Each row comes from the steps of one path. Every step used is in the known rows, and no mark comes twice. Write the path behind each row, first mark first.
In the rows, zero is written as 128.
Known rows:
ribebef, boged: [141 144 180 111 100 102 148 168 134 116 111 184 157 162 132 128 141 124
 159  95 132 113 102 163  75 140 120 105 104 159 114 109 145 160 123 152
 140 114 129 129 171]
sadun, bogu, dovitur, fegav, getobi, zuziv: [174  78 220 138 133 134 209 168 124 150 109 139 181 185 154 147 123  71
 176 102 174 129 120 190 126 166 123 107 105 138  82 131 133 183 118 140
 147  85 146 112 171]
vobon, dovoz, getobi, bikef: [154  83 218  97  77 101 144 138 112 117 106 158 189 182 139  97 156 105
 160  96 159  95 148 137 107 155 130 160 104 132 147 122 149 158 114 168
  88 105 128 143 142]
sadun, bogu, getobi, fegav, dovitur: [147 141 218 200 104 104 140 153 132  93 107 140 197 208 112 140 149 118
 159 115 147  90 117 174 109 139 137  55  76 130  99 145 158 167 118 136
 150 104 141 132 158]
ribebef, boged, zuziv, getobi: [142 115 158  94 110 112 156 156 123 139 109 191 165 174 106 125 134 114
 175 115 144 120  96 149  33 142 121 100  95 145 133 115 119 175 134 135
 141 124 151 120 155]
bikef, getobi: [158 112 181 120 106 121 135 147 114 116  92 157 177 161 138 118 131 114
 147 134 125 121  97 166 104 145 124 121 109 134 118 138 151 182 120 132
 142  93 154 109 157]
dovoz, getobi: [151 131 186 115  96  83 153 122 121 106 124 140 170 175 132 114 139 102
 164 119 158  92 135 146  87 153 120 144  90 139 154 125 158 175 122 155
 105  90 116 131 151]
bogu, sadun: [164 118 176 157 114 120 149 153 123 140 118 116 186 178 138 138 145 133
 166 131 195  94 115 141 104 134 146 119  91 160 130 137 163 167 131 154
 139 134 130 139 184]
dovitur, fegav, getobi, bogu: [153 113 180 139 114 102 165 167 147 145 102 106 202 179 143 124 112  73
 160  90 140 113 105 167 127 157 117  91  94 112 103 136 127 173 117 170
 138  75 148  98 147]
vobon, dovoz: [153  73 194 129 101 125 146 156 117  91 109 151 173 171 130 118 134 110
 151 110 169  88 114 135 121 161 140 152 110 129 159 133 130 160 131 150
 103 108 136 128 172]
getobi, bogu: [146 115 167 167 108  82 155 161 140 121 101 111 190 187 142 114 123 116
 159 108 135  97 105 154 119 149 115 135  79 130 102 152 137 162 122 171
 137 116 155 108 148]
ribebef, boged, vifupo: [141 144 179 119  81 106 147 160 123 122 103 180 176 179 132 123 146 120
 155  78 129 102  91 164  81 139  96 114  94 129 125  85 166 158 142 145
 152 135 113 158 171]
bogu, dovitur, fegav: [176 119 186 168 111 135 168 166 146 128 112 134 180 169 122 136 114  86
 165 113 146 124 101 174  99 152 132 115 111 131 121 151 160 162 136 122
 127 123 130 135 184]
getobi, zuziv, boged, ribebef: [152 108 168 160 114  96 170 129 126 135 103 167 134 176 140 114 125 143
 159 121 160 105  88 153 135 144  86 101 126 115  91 126 121 158 140 128
 171 116 171 135 161]
bikef, getobi, zuziv: [163  67 185 120 111 130 170 147  88 126  89 157 155 166 154 118 132 117
 160 129 151 125 104 181 107 150 107 130  98 139  74 130 137 182 119 129
 145  89 164 107 151]
bogu, dovitur, fegav, getobi, bikef: [168 110 228 104 111 137 163 167 137 151  90 145 202 172 147 123 144  73
 165  84 142 124 123 166 113 162 131  95 122 125 107 119 155 159 106 160
 130 107 138 129 163]
zuziv, boged, ribebef: [148 139 167 162 111  89 149 128 144 126 108 166 146 174 129 114 125 141
 153 120 145 101  86 140 131 143  97  96 132 112 119 130 129 154 141 133
 168 119 164 138 164]
bikef, getobi, bogu, sadun: [163 111 156 177 111 104 146 163 119 162 106  98 211 183 146 128 132 136
 158 129 170 115 110 154 120 121 139 125  81 149 108 164 158 193 129 161
 152 124 148 117 172]
boged, zuziv, getobi: [149 101 163 109 116 118 156 143 120 130 105 163 170 179 109 122 129 106
 175 131 153 108  98 140  52 152 123 112  92 132 140 127 120 172 134 133
 135 125 157 116 149]
vifupo, boged, zuziv, getobi, bikef: [158  84 202  96  92 112 165 141 112 150  90 188 176 194 128 103 159 115
 167 107 135 109 112 153  74 151 123 122  97 133 117 111 119 152 124 148
 124 124 159 122 127]
dovitur, fegav, getobi: [161 115 206  97 118 135 160 156 141 135 107 140 178 163 136 134 121  58
 159  96 154 116 108 165 111 167 129  71 117 117 127 108 136 165 116 148
 131  61 133 112 159]
sadun, bogu, getobi: [151 123 191 184 101  89 152 155 146 115 120 117 206 191 122 157 135 105
 164 125 164  94 135 157 119 137 138 127  79 142 115 129 154 158 117 146
 139 121 119 137 173]
vifupo, boged: [163 108 202 139  93  96 182 133 111 112 112 172 148 186 140 116 155 119
 146 116 137  88  99 169 115 156 123 135  95 147 129 107 129 154 134 141
 120  95 126 109 149]
sadun, dovoz, getobi: [141 106 183 142 120  79 158 120 113 138 117 131 179 179 134 115 126  94
 161 106 153  93 120 148  92 157 125 154  71 137 175 148 151 169 117 153
  99 110 113 144 147]
sadun, bogu: [152 115 220 165 109  88 163 159 153 115 112 148 191 206 136 137 132 108
 163 119 148  98 122 155 123 154 143 138  95 149 113 156 134 156 132 155
 142 115 153 123 157]
vobon, dovoz, getobi: [152  93 192 112  90  92 152 130 110  96 129 146 177 173 128 110 137 100
 157 110 176  87 139 135 102 159 133 164  99 134 182 127 148 181 127 156
  84  87 111 134 161]
vobon, bogu, sadun, dovoz, getobi: [156 101 176 179 126  70 171 130 108 182 130 119 194 175 130 130 135 109
 170 105 187  89 124 125 108 145 146 163  73 152 191 155 161 172 129 153
 111 130 117 163 147]
boged, zuziv, getobi, fegav: [142 101 180 156 119 109 146 136 120 132  95 163 177 201 117 116 140 125
 178 134 144  97 111 159  64 147 125  97  94 111 134 146 110 148 134 123
 135  91 167 118 150]
dovitur, fegav, getobi, zuziv: [166  71 203 101 121 141 189 156 111 142 101 144 156 169 153 133 125  74
 170 102 174 120 112 183 114 166 109  89 105 128  82 105 125 170 114 142
 137  63 147 109 153]
bogu, getobi, dovoz: [142  81 157 168 103 108 144 139 119 124 106 114 177 185 135 119 133 114
 159 129 164  81 111 175  74 165 126 156  74 122 136 150 152 152 112 133
 134 128 115 126 169]
fegav, getobi, bogu, sadun: [158 120 170 160 128 105 162 164 130 164 114  86 215 184 152 136 138 115
 167 111 189 101 119 146 124 138 141 103  84 148 120 142 154 188 121 182
 150 117 133 115 178]
getobi, bogu, dovitur: [159 136 169 198 131  97 178 172 140 121 107 102 208 184 141 131 128 114
 168 111 140 110 107 161 111 150 126 152  89 143 116 171 168 185 126 162
 144 159 136 117 193]
dovitur, fegav: [167 105 188 138  93 129 153 156 143 124 107 145 163 171 119 126 112  88
 159 112 143 112 102 167 100 151 124  99 106 121 114 131 136 142 134 127
 121  88 142 132 150]
zuziv, getobi: [142 103 179  92 117 107 154 163 124 153 105 153 173 164 133 118 132 106
 177 118 136 105 101 141  47 148 128 127  96 144 126 139 137 168 121 124
 124 122 150 126 149]
boged, zuziv: [161 117 166 154 109 124 150 122 124  77 104 157 162 190 106 128 134 113
 158 136 171  98 100 148 107 161 118 105  94 123 143 113 126 156 140 162
 143 116 150 112 160]
dovoz, getobi, bogu, sadun: [158 122 159 175 104  79 159 148 124 156 126  87 208 192 142 126 138 129
 169 119 190  95 132 143 109 127 136 139  70 153 132 153 163 189 130 175
 128 121 123 129 168]
dovitur, fegav, getobi, zuziv, boged: [158  71 201 127 130 113 183 150 108 146 109 178 153 133 148 125 116  84
 177 107 158 109 101 181 118 155 101  75 122 122  76 108 108 170 126 126
 146  89 161 122 167]
vifupo, boged, zuziv, getobi: [156  95 172 113 107 108 178 134 109 138 110 183 158 190 112 118 141 111
 167 129 146 104  95 154  60 152 122 118  90 138 145 114 110 172 141 128
 130 111 148 107 144]
dovitur, fegav, getobi, bikef: [161 101 230  87 102 133 150 160 136 146  87 153 191 174 146 117 142  73
 162  84 142 117 122 161 115 162 126  85 119 117 102 106 139 146 104 162
 127  84 145 125 142]

Which path is each row?
[153 121 204 153 107 115 160 140 107 110 101 184 167 208 108 115 157 123
 159 115 135  95  91 175  73 149 127  50  83 129 118 133 128 176 135 124
 142  97 159 111 139]
vifupo, boged, zuziv, getobi, fegav, dovitur
[165 112 170 162 118 113 163 169 138 173 116  87 214 184 143 138 126 102
 167 107 187 110 116 155 124 135 140  92  88 139 116 143 149 183 126 170
 145 104 133 118 172]
dovitur, fegav, getobi, bogu, sadun
[153 114 215 101  83  91 145 133 121 126 101 153 185 184 142 101 157 107
 165 100 146  98 143 146  96 153 121 144  98 136 124 120 158 154 109 169
 105 109 131 141 136]
dovoz, getobi, bikef
[136 112 178 145 114 103 144 146 123 137  97 184 175 196 115 118 141 131
 178 122 136 108 109 168  50 139 123  88 100 121 127 136 110 151 134 124
 139  91 162 120 156]
ribebef, boged, zuziv, getobi, fegav
[170 125 220 137 134 130 183 170 154 144 115 133 206 179 138 149 120  56
 166  97 155 126 115 174 121 165 142  91 118 131 128 136 149 183 121 146
 143  92 129 115 185]
sadun, bogu, dovitur, fegav, getobi
[147  98 193 216 124  67 159 127 110 175 114 131 197 195 133 123 144 126
 175 111 171  82 130 144 114 142 144 142  80 128 176 166 144 149 131 138
 116  95 136 156 147]
vobon, bogu, sadun, dovoz, getobi, fegav
[144 122 182 136 126  91 163 162 139 132  99 106 203 182 152 121 126  90
 158  96 144 103 109 156 126 160 118 108  89 124 110 133 133 179 108 185
 143  90 148  93 154]
fegav, getobi, bogu
[151 109 172 190 109  83 175 133 136 141 114 154 157 189 134 133 123 139
 163 123 167 105 105 157 145 134  94 104 115 119  84 127 124 161 137 127
 178 119 162 140 166]
sadun, bogu, getobi, zuziv, boged, ribebef
[150  87 172 187 141 115 155 150 115 171 103 113 192 182 141 134 127 119
 162 113 179  96  96 146 112 143 149 134  70 153 157 167 151 155 123 150
 131 155 128 154 173]
bogu, sadun, dovoz
[147  94 186 157 110 102 164 129 112 136  97 177 169 209 119 112 148 129
 172 131 139  95 108 171  71 146 124 105  93 116 136 133 102 149 139 119
 130  80 160 110 147]
vifupo, boged, zuziv, getobi, fegav
[147  55 163 130 107 110 173 130 105 150 104 169 154 207 129  98 136 117
 164 128 151  92  90 177  42 177 125 158  79 123 154 155 110 167 136 122
 133 123 146 101 143]
vifupo, boged, zuziv, getobi, dovoz
[171 131 189 206 135  95 187 171 130 139 117 139 191 158 128 146 146 115
 174 110 156 102 102 129 119 160 142 163 114 153 148 152 174 168 137 139
 147 166 144 142 182]
vobon, bogu, dovitur
[156  67 184 143 123 104 167 144  90 135 100 189 151 133 150 114 123 119
 168 131 141 113  95 180 113 140 100 107 116 131  71 127 117 180 130 117
 152 107 176 120 166]
bikef, getobi, zuziv, boged
[170 106 176 158  96 112 178 111 110  83 111 181 149 202 109 123 149 118
 147 133 161  94  95 166 118 162 117 113  90 130 146  96 112 158 149 154
 137 101 138 100 151]
vifupo, boged, zuziv
[148 118 181 154  98  95 148 140 115 122 103 176 179 159 132 115 134 113
 162 102 133  81  86 157 108 144  89 112 106 106 121  97 149 157 150 130
 152 146 137 163 172]
zuziv, boged, vifupo
[165  81 198 146 144 117 195 157 109 148 111 171 165 132 148 132 118  84
 181 107 159 116 104 185 117 155 106  86 125 128  82 120 122 182 128 124
 149 111 152 125 189]
bogu, dovitur, fegav, getobi, zuziv, boged
[148 110 196 166 109 111 129 138 115 119  84 157 183 186 139 112 139 129
 157 136 122 109 111 180 106 142 128 104 108 113 115 153 134 157 122 123
 141  65 164 112 158]
bikef, getobi, fegav
[139 103 162 137 113  81 160 173 133 160  99 118 198 182 141 111 120 112
 173 105 126 105 103 146  75 141 117 137  77 133 105 162 129 174 120 151
 132 123 161 109 140]
zuziv, getobi, bogu
[177  74 204 143 134 130 211 167 110 165 110 142 170 161 149 146 130  74
 177  93 179 124 110 170 127 169 119 114 114 135  97 117 139 177 122 136
 147  91 149 121 161]
vobon, bogu, dovitur, fegav, getobi, zuziv
[134  64 168 114 115 108 155 154 117 163 100 145 166 185 147  98 127 113
 171 119 142  92  96 166  31 173 130 166  85 129 140 176 130 162 120 119
 128 130 148 117 149]
zuziv, getobi, dovoz
[172 118 174 192 111 117 176 175 153 138 110 113 197 180 126 132 107  89
 166 106 137 124 102 176 110 146 126 122  98 125 108 167 153 169 137 137
 132 125 139 124 176]
getobi, bogu, dovitur, fegav
[152 137 203 205 105 102 143 153 119 108 108 143 188 182 107 139 155 123
 161 108 153  83 106 154 111 141 134  62  85 127 116 130 164 160 121 131
 151 109 145 140 148]
vobon, bogu, getobi, fegav, dovitur
[151 133 211 159 108 126 129 150 112  96  89 164 180 189 123 115 147 124
 149 120 123 107  95 181  98 145 129  50  96 126 101 151 155 182 121 128
 152  86 165 113 149]
bikef, getobi, fegav, dovitur
[136  72 152 116 111 113 155 147 116 152 103 174 160 194 124 103 128 119
 170 118 149 105  90 174  21 169 123 143  84 130 146 157 116 169 131 128
 142 132 148 111 153]
ribebef, boged, zuziv, getobi, dovoz
[160  99 162 170 101  87 159 152 117 149 128  92 212 192 139 123 135 128
 165 115 201  91 137 136 118 129 143 152  76 149 150 156 156 193 134 175
 115 119 122 132 173]
vobon, dovoz, getobi, bogu, sadun
[148 146 214 156 101 100 141 133 116  89 110 153 175 198 119 113 151 116
 159 109 145  87 117 168  88 149 127  65  85 128 125 142 161 176 122 142
 128  86 138 126 145]
dovoz, getobi, fegav, dovitur
[144 124 200 162 102  81 144 121 122 113 109 143 178 197 134 108 145 121
 169 123 147  86 139 164  93 148 123 123  93 117 143 140 141 151 124 140
 111  63 134 129 152]
dovoz, getobi, fegav
[157 136 177 150  88  94 177 120 135 123 108 162 136 215 135 112 147 142
 135 115 145 101  86 151 137 152 106 122 113 128 135 115 136 151 141 140
 153  93 139 117 146]
vifupo, boged, ribebef
[157  80 204  98 131 129 187 149 102 128  99 140 158 169 163 131 139  90
 169 106 176 110 114 173 116 170 109 104 100 138  88 102 131 176 108 157
 142  79 146 105 160]
fegav, getobi, zuziv
[167 108 170 202 119 102 181 162 144 160 117 107 205 183 127 128  99  79
 166  98 139 123 108 177 106 148 127 138  80 124 136 179 157 176 132 137
 116 128 124 138 169]
sadun, dovoz, getobi, bogu, dovitur, fegav
[141  81 191 115 127 120 156 142 122 135 100 132 173 185 157 107 134  91
 157 109 159  89 102 175  83 192 129 137  98 119 146 148 136 168 110 151
 139  97 132 100 162]
fegav, getobi, dovoz
[148 130 206 185 119 104 146 135 108 127 112 134 191 202 124 122 149 121
 162 107 165  89 114 165  94 141 141  68  67 139 141 163 166 181 123 142
 129 108 130 144 155]
bogu, sadun, dovoz, getobi, fegav, dovitur
[142  79 178 190 104  94 153 145 134 131 112 115 193 207 136 129 130 112
 161 127 164  84 121 179  89 165 137 166  71 126 131 169 144 155 116 136
 142 129 124 124 165]
sadun, bogu, getobi, dovoz
[149 110 162 158 106  91 143 159 125 129  89 122 199 179 144 110 119 116
 150 118 117 118  98 166 120 141 116 132  87 125  98 160 140 187 120 158
 146 100 164  96 144]
bikef, getobi, bogu
[146  92 208  82  99 111 145 165 124 162  86 165 186 175 143 103 151 110
 175 100 127 109 117 142  64 147 126 128 103 140 101 132 140 148 109 144
 120 134 160 139 135]
zuziv, getobi, bikef
[152  82 190 138 117  79 178 129  96 126 121 178 148 140 145 113 128 112
 178 119 161  93 119 168 103 145  99 121 104 136  93 118 122 175 131 132
 128 107 151 135 163]
dovoz, getobi, zuziv, boged
[151  95 184 141  95  86 171 127  93 130 111 177 169 163 144 111 135 110
 172  99 150  86 105 168 102 144  76 127  94 109 110  91 147 172 147 128
 143 130 131 163 165]
dovoz, getobi, zuziv, boged, vifupo
[139 104 165 178 117  57 164 139 126 147 109 101 202 194 141 109 114 101
 162  96 141  95 117 152 111 150 116 158  57 128 144 168 141 176 117 174
 113 114 132 124 135]
sadun, dovoz, getobi, bogu
